Known rows, with every step that occurs:
dipifi zovefib: [ 32.8 -13.9  43.3  11.8  31.2  26.4 -24.9   5.3 -30.7  12.6  -3.4   5.8
  -3.5   4.4  -8.1 -32.6 -15.1  33.0  54.7 -19.3   4.1  -4.7   7.9  38.7]
riru somaso: [  7.1   2.0  29.7  16.1  11.8  -2.7 -15.6  15.8  32.5  18.8  -4.1   1.6
 -20.7  -2.2  17.6   0.7 -14.1  -0.3  31.6  -3.9 -22.8  -8.4  40.1   8.3]
somaso zovefib lafadu fogo riru gadebuf: [-16.5  -2.3  12.9  -2.1  31.8  33.9  35.0  -5.9   9.3   7.7  34.7  38.0
  -7.2  -3.7 -21.9 -15.7  22.0   1.6  45.9  26.6 -16.7 -55.9  36.5  34.1]
lafadu fogo riru gadebuf zovefib: [ 33.9  26.8  32.2 -18.1  18.5  37.2  14.5  -4.7  25.8  23.8  14.4  21.0
 -24.6 -41.3  22.4  23.2  23.6  29.6  19.5  27.1  -4.1 -43.0  19.1   1.7]
gadebuf riru somaso zovefib lafadu fogo: [-27.7  15.7  14.6   0.7  30.9   7.5  27.2  19.1  -5.9  19.8 -10.1  20.3
 -38.2 -19.1 -14.5   2.2  12.1 -27.8  34.8 -21.9   3.3 -45.1  32.0   3.0]
fogo riru somaso zovefib lafadu: [ -3.9   7.9  27.6  14.6  11.5  19.1 -16.1  -1.4  45.1  15.4  29.5  39.1
 -30.2 -17.7  14.4   7.9  -6.8   4.6  35.2  35.8 -32.8 -38.9  20.4  11.2]
lafadu zovefib: [ 35.0 -12.4  14.1   3.2  19.7  31.9  -4.2 -13.3 -24.1 -19.2  20.2   2.2
   4.2  -5.6  -3.7 -28.4  -1.3 -15.4  55.5  14.6  -4.7 -33.2  -1.7  27.1]
zovefib lafadu fogo riru somaso: [ 11.9   1.2  20.8  12.4  27.9  61.8 -11.1  -8.6   7.4 -15.9  23.2  25.5
 -34.6 -11.3   6.1  15.3  20.8  -4.3  31.8  12.6 -19.0 -58.8  42.3 -16.2]
somaso zovefib: [-17.8   1.9  17.1  -3.1  30.1   0.3  40.2  -1.9   4.4  13.8  12.7  25.6
  -2.3  -4.3 -18.8 -33.0  -2.1   7.6  44.5  19.9 -10.2 -33.7  12.8  51.3]
zovefib gadebuf riru somaso: [-33.1  32.3  30.7  -3.3  22.6   5.3 -15.9  21.7   6.5  20.3  -8.1  30.8
 -36.5 -31.4  11.6  -1.1   9.4 -15.9  28.3 -19.1  25.8 -20.4   2.7  27.3]
vazim dipifi: [  3.9   5.2   8.1 -19.2   1.8  29.7  -7.9  -9.3   1.6  15.5 -32.9   6.2
 -13.3 -21.8  11.4 -25.9 -27.9  20.5  40.8 -20.1  -9.3 -30.3  17.1   7.0]
riru gadebuf zovefib somaso: [ -3.5 -12.2   9.2  -5.5  13.5  -6.4  12.6  19.5  32.9  30.0   7.2  22.8
   4.0 -20.0  -5.8   8.5  20.3  52.3  29.1 -13.9  -8.9 -12.5  30.6  27.6]
fogo riru: [ 25.9  12.3  21.8  -5.8  11.1  24.6 -17.8  -9.7  22.2   2.2  17.4  44.1
 -32.5 -37.6  24.6  13.3  -9.1  31.8  26.6  39.9 -18.5 -37.9  -5.0  10.8]
zovefib lafadu: [ -3.6 -21.3   7.8  15.4  30.6  47.7 -11.2  -3.5 -12.5 -28.5  13.6  36.1
 -19.8  -0.9 -13.9  -3.5  12.3  11.2  38.1  -3.5 -15.1 -46.6  34.5   3.2]
vazim dipifi zovefib: [ 15.9  -2.2  25.4 -11.5   8.3  37.8 -28.3  -7.9 -18.7  22.1 -33.9  -2.3
  -5.1  -6.6   4.0 -43.7 -34.8  28.7  56.0 -37.3   0.0 -17.4  14.3  23.9]
fogo lafadu zovefib gadebuf riru: [  4.8  -2.2  19.8   9.2  21.9  51.4   8.0  22.4 -17.0 -13.2  18.6  16.1
 -22.7   0.2   8.7 -19.7  26.9 -53.2  60.2  35.9  26.8 -52.9  -5.1  12.8]
riru gadebuf: [ 21.3 -18.8   9.8 -19.1  14.3  -1.4   2.7  20.1  20.9  22.9   8.9  32.7
   7.5 -12.1  -1.9   1.0   3.0  45.7  39.1   8.8 -16.9  -9.9  38.9  32.9]
riru somaso zovefib: [-17.4   4.8  28.7  15.4  17.6 -12.2   9.7  13.7  35.6  28.9   7.2   5.4
 -10.0   5.5   1.3 -16.5 -10.6 -10.7  41.3   4.1 -25.2 -14.8  40.9  31.6]
gadebuf riru somaso: [-11.9  14.8  15.5  -0.6  21.1  -6.4   2.8  23.9  -4.1  22.2 -23.7  19.4
 -40.8 -25.5  -1.1   9.9  -1.5 -11.1  29.2 -26.4   4.0 -28.6  19.9  -2.7]
dipifi zovefib lafadu: [ 18.4 -27.6  34.9  25.3  38.5  48.4 -33.7   1.5 -39.5  -8.2   7.8  16.2
  -6.1  16.0 -21.4 -29.7  -2.3  25.1  58.6 -27.8  -2.0 -19.6  23.1  28.4]
dipifi zovefib somaso: [ 24.5 -18.6  33.9  15.3  27.5  18.1 -33.5  10.8 -22.8   6.3   5.2 -14.0
  -3.9   8.6 -13.7 -31.7 -18.4  27.9  60.6 -35.3   1.0   6.7  13.7  37.6]
gadebuf zovefib lafadu fogo riru somaso: [-15.7  17.8  31.9  29.3  26.2  44.6  12.0  -9.2  17.0   4.1   6.7  25.7
 -32.0 -27.8   6.3  19.4  37.9  20.8  10.4  -7.7  -2.8 -56.5  20.0 -11.9]
gadebuf riru somaso zovefib: [-28.2  15.0  14.6  -0.3  25.8 -11.6  23.6  21.0   0.5  28.5 -17.5  22.8
 -34.9 -21.5 -11.9  -2.7  -0.1 -18.1  34.6 -19.8   2.0 -31.9  20.2  13.9]
riru gadebuf zovefib lafadu: [ -7.2 -17.5  11.9   2.8  20.5  16.2  11.3  15.2  18.6  19.3  11.1  44.4
   1.9 -15.1 -11.6   7.2  30.8  49.8  26.5  -7.4 -11.2 -30.1  38.2  22.6]
lafadu riru somaso: [ 29.7  19.1  44.7  -8.8  -1.8  13.6 -28.1  29.3  38.6   2.6   9.2  14.6
 -26.0  -4.4   1.0  12.9 -15.5   3.1  20.1  -1.7  -2.1 -24.2  36.6  -4.2]

Rows:
[-31.9  16.2  36.1  14.4  17.4 -10.1   1.2  15.4  39.2  31.2  11.3   9.1
 -11.9   1.3   7.2 -19.7  -6.2 -17.8  38.9   6.1 -11.4 -10.8  31.9  42.0] : riru somaso zovefib gadebuf
[-50.5  24.7  22.3 -10.2  34.3   1.6  32.3   6.1  -2.7  20.1  10.6  39.4
 -14.1 -20.7 -18.1 -31.8  11.3 -11.1  41.5   6.9  17.4 -36.1  -2.0  63.4] : somaso zovefib gadebuf riru
[-21.0   3.8  16.7   3.2  37.2  38.7  35.0 -12.7   2.2  -0.9  33.1  34.2
 -14.5  -6.1 -19.2 -17.1  18.3  -5.2  43.3  22.6 -14.0 -60.0  28.7  29.6] : somaso zovefib lafadu fogo riru
[ 10.2   1.9  17.3  -1.3   9.7  25.1 -11.9   0.2  37.4  17.5  27.1  60.0
 -19.4 -38.7  10.4  24.9  17.9  49.7  22.3  31.6 -20.5 -41.2  10.5  12.4] : fogo riru gadebuf zovefib lafadu
[-24.7  -4.8  22.2  25.6  21.3   3.7   3.6  11.0  28.4  15.6  15.5  14.6
 -14.2  12.3  -6.6 -13.8  -1.9 -18.2  42.7   0.1 -28.0 -27.1  48.8  20.5] : riru somaso zovefib lafadu
[  1.0  -8.2  18.1  -6.5  15.7   0.0  18.0  17.2  26.6  33.3   2.8  35.6
   4.3 -22.4  -3.0   7.1  21.1  56.4  23.3  -1.0  -7.2 -17.3  26.2  30.2] : riru gadebuf zovefib
[-26.3   0.7  20.3  27.5  28.4  37.1  16.0  -5.6  -2.0  -5.9  -0.3  35.9
 -20.9 -22.7  -9.2   2.9  32.8  31.5  14.5 -18.7   1.6 -49.5  11.7   4.5] : gadebuf zovefib lafadu
[ 11.5  -7.0  25.5  -7.7   7.2  58.4 -41.4  -3.2 -17.8   7.4 -21.1   8.4
 -10.6   2.2 -10.7 -35.7 -25.8  21.3  55.1 -43.2   1.7 -34.0  25.4  12.2] : vazim dipifi zovefib lafadu riru
[ -8.5  14.3  32.5  -7.7   6.2  31.6 -39.2   4.3 -11.6  35.5 -36.6  -0.4
 -17.0 -12.1   7.2 -39.2 -26.1   6.7  54.4 -50.8  15.1 -14.2  10.4  26.9] : vazim dipifi zovefib gadebuf riru somaso
[ -0.1  13.2  41.8   7.9   8.0  36.2   1.1  45.5  34.4   5.6  23.5  20.9
 -30.6  11.6   7.6  -1.5  12.9 -37.4  42.1  37.0  15.3 -44.2  27.8   4.2] : fogo lafadu riru somaso zovefib gadebuf
[  2.0  18.2  30.1   9.0   7.4   7.2 -11.6   1.6  49.4  23.6  23.9  33.4
 -28.4 -23.5  20.6   6.7 -13.8   8.4  33.1  38.5 -28.2 -31.5  14.1  15.4] : fogo riru somaso zovefib
[  1.0  -0.8  22.6  17.0  18.3  46.1   1.6  26.7  -9.0  -5.9  20.1  10.2
 -24.5   3.8  13.1 -16.6  25.1 -61.9  58.0  33.0  19.5 -46.5   2.9   9.2] : fogo lafadu zovefib gadebuf riru somaso
[-14.8  15.1  28.7  22.6  30.3  51.0  18.5 -13.6   4.4  -1.9   6.6  33.3
 -30.7 -33.1   2.0  16.7  40.1  28.6  10.6  -7.9   3.3 -61.4  11.7  -8.0] : gadebuf zovefib lafadu fogo riru
[ 11.6   4.2  17.6  -5.4   4.6  10.7 -10.3   5.8  47.2  25.2  25.1  45.3
 -19.6 -39.9  13.6  24.6  10.3  52.7  23.6  26.5 -18.6 -29.3   7.8  17.2] : fogo riru gadebuf zovefib somaso
[  0.8  10.0  23.7   1.9  19.2  26.1 -19.1   0.1 -17.6  -5.4  16.1   8.3
 -10.2 -15.7   1.8 -23.9  12.0 -41.5  51.3  -1.8  19.4 -30.7  -9.2  33.1] : lafadu zovefib gadebuf riru somaso
[ 27.8 -18.5   5.1   4.7  14.9  22.4 -10.9 -10.2 -12.5 -22.9  26.3 -18.2
   3.2  -0.8  -9.1 -26.6  -2.1 -19.4  61.6  -1.5  -7.1 -26.1   2.7  24.1] : lafadu zovefib somaso
[ 18.5  -1.0  30.9  -1.7   6.3  39.7  12.6  46.5  28.5   5.2  16.8  32.5
 -22.8  -0.3   2.4  11.8  23.5  -2.1  33.5  35.9  16.0 -48.4  27.2  -2.6] : fogo lafadu riru gadebuf zovefib
[-22.4  -3.0  17.9   2.7  29.9  29.8  23.3   2.9   3.0 -10.1  29.3  40.3
  -9.0   5.1 -36.3 -22.6  10.0  -3.9  42.7  14.2  -7.3 -55.6  30.2  33.6] : somaso zovefib lafadu riru
[ 15.7  40.3  43.5  -9.4  19.0  32.1   4.3  -3.2  33.2  21.8  19.0   9.6
 -31.7 -29.6  27.8   8.9   9.4  -7.8  27.9  33.5  -3.5 -39.5  20.0  11.0] : lafadu fogo riru somaso zovefib gadebuf
[  2.8  27.7  49.0  -9.7   3.5   9.3 -17.4  28.9  44.6  12.3  18.9  20.3
 -20.7  -1.8  -5.5  -2.3  -8.8  -9.2  26.4   6.0   7.1 -26.8  32.1  19.3] : lafadu riru somaso zovefib gadebuf
[ 10.0   7.1  36.9   7.6   7.7  33.4   9.1  43.8  30.9   3.9  19.7  17.3
 -31.5  13.2   4.1   0.0   7.1 -32.3  42.6  39.7   7.0 -46.5  33.0  -4.7] : fogo lafadu riru somaso zovefib
[ 31.0 -12.9  42.3  18.2  37.1  64.8 -31.0  -4.4 -34.4  -3.7  12.9  15.3
 -16.1   6.0  -9.5 -18.3   5.6  19.5  52.9 -15.5  -0.7 -30.4  22.7  17.8] : dipifi zovefib lafadu fogo riru
[-29.9  29.9  27.1 -13.1  27.4  14.6  -8.4  15.1 -10.6   6.2  -8.9  39.1
 -33.4 -35.8   4.3  -6.7  12.9  -3.9  28.6 -12.2  32.8 -28.2 -11.0  33.1] : zovefib gadebuf riru
[ 26.0  11.9  34.9 -24.6   2.7  15.0  -7.9  29.3  35.4  13.1  11.9  37.6
  -9.0 -20.0 -12.5  15.0  10.3  42.3  15.5   0.1   8.9 -30.5  29.3  11.5] : lafadu riru gadebuf zovefib
[  0.1   7.7  32.7 -10.7   9.2  40.0 -38.8  -4.3 -15.4  24.2 -29.1   2.9
  -6.4 -11.6   8.7 -47.7 -26.8  20.9  55.9 -36.5  13.5 -14.4   6.1  35.7] : vazim dipifi zovefib gadebuf
[-16.7  10.3  26.1  22.7  33.8  48.5  26.1 -11.1  -4.0  -4.5  -0.8  25.6
 -24.5 -24.1  -4.5   7.4  41.9  24.2  12.4 -17.1   6.3 -56.4  16.9  -4.2] : gadebuf zovefib lafadu fogo
[ 45.4  22.2  29.3 -26.2  18.1  36.1   8.6  -3.3  23.1  17.9  18.0  19.5
 -23.0 -34.2  22.0  19.3  12.4  21.6  27.0  34.1  -9.9 -40.9  24.6   3.6] : lafadu fogo riru gadebuf
[ 30.5  24.4  28.3 -17.2  16.7  31.1  12.5  -3.4  31.4  20.4  17.9  11.2
 -24.4 -39.0  18.6  22.7  21.4  27.5  23.3  19.0  -6.6 -40.0  22.2  -0.1] : lafadu fogo riru gadebuf zovefib somaso
[ 25.8  32.7  38.5  -8.8  18.1  30.9  12.4  -6.9  30.3  19.1  16.1   4.9
 -30.7 -26.4  22.9  11.2   5.8  -2.3  29.3  30.9 -12.9 -43.6  25.4   2.1] : lafadu fogo riru somaso zovefib
[ 21.8   6.0  37.7   8.8   5.0  39.5  -4.4  44.9  29.9  -2.2  13.9  15.5
 -35.4  10.0  12.2   8.4   6.7 -28.2  36.0  36.5   6.8 -43.6  33.0 -18.0] : fogo lafadu riru somaso
[ 21.1 -21.8   8.8  18.5  17.3  43.3  10.6  19.2  -8.3 -21.2  29.5  -6.4
 -15.4  13.5   4.9 -18.0  16.3 -44.4  66.1  34.3   3.5 -45.0   9.1   4.5] : fogo lafadu zovefib somaso
[ 15.4  -1.9  24.0  -3.9  10.7  65.7 -35.6 -15.2 -19.2  13.3 -19.4   4.3
 -15.6  -9.6   4.0 -31.1 -19.7  20.0  56.8 -27.6  -3.3 -39.1  22.2   7.5] : vazim dipifi zovefib lafadu fogo riru
[ 39.5  30.1  32.1 -17.7  22.4  41.4   9.6 -11.4  14.0   5.8  11.1  12.3
 -33.1 -37.4  27.1  14.1   7.5  12.9  23.6  33.1  -4.3 -46.0  12.5  -4.4] : lafadu fogo riru
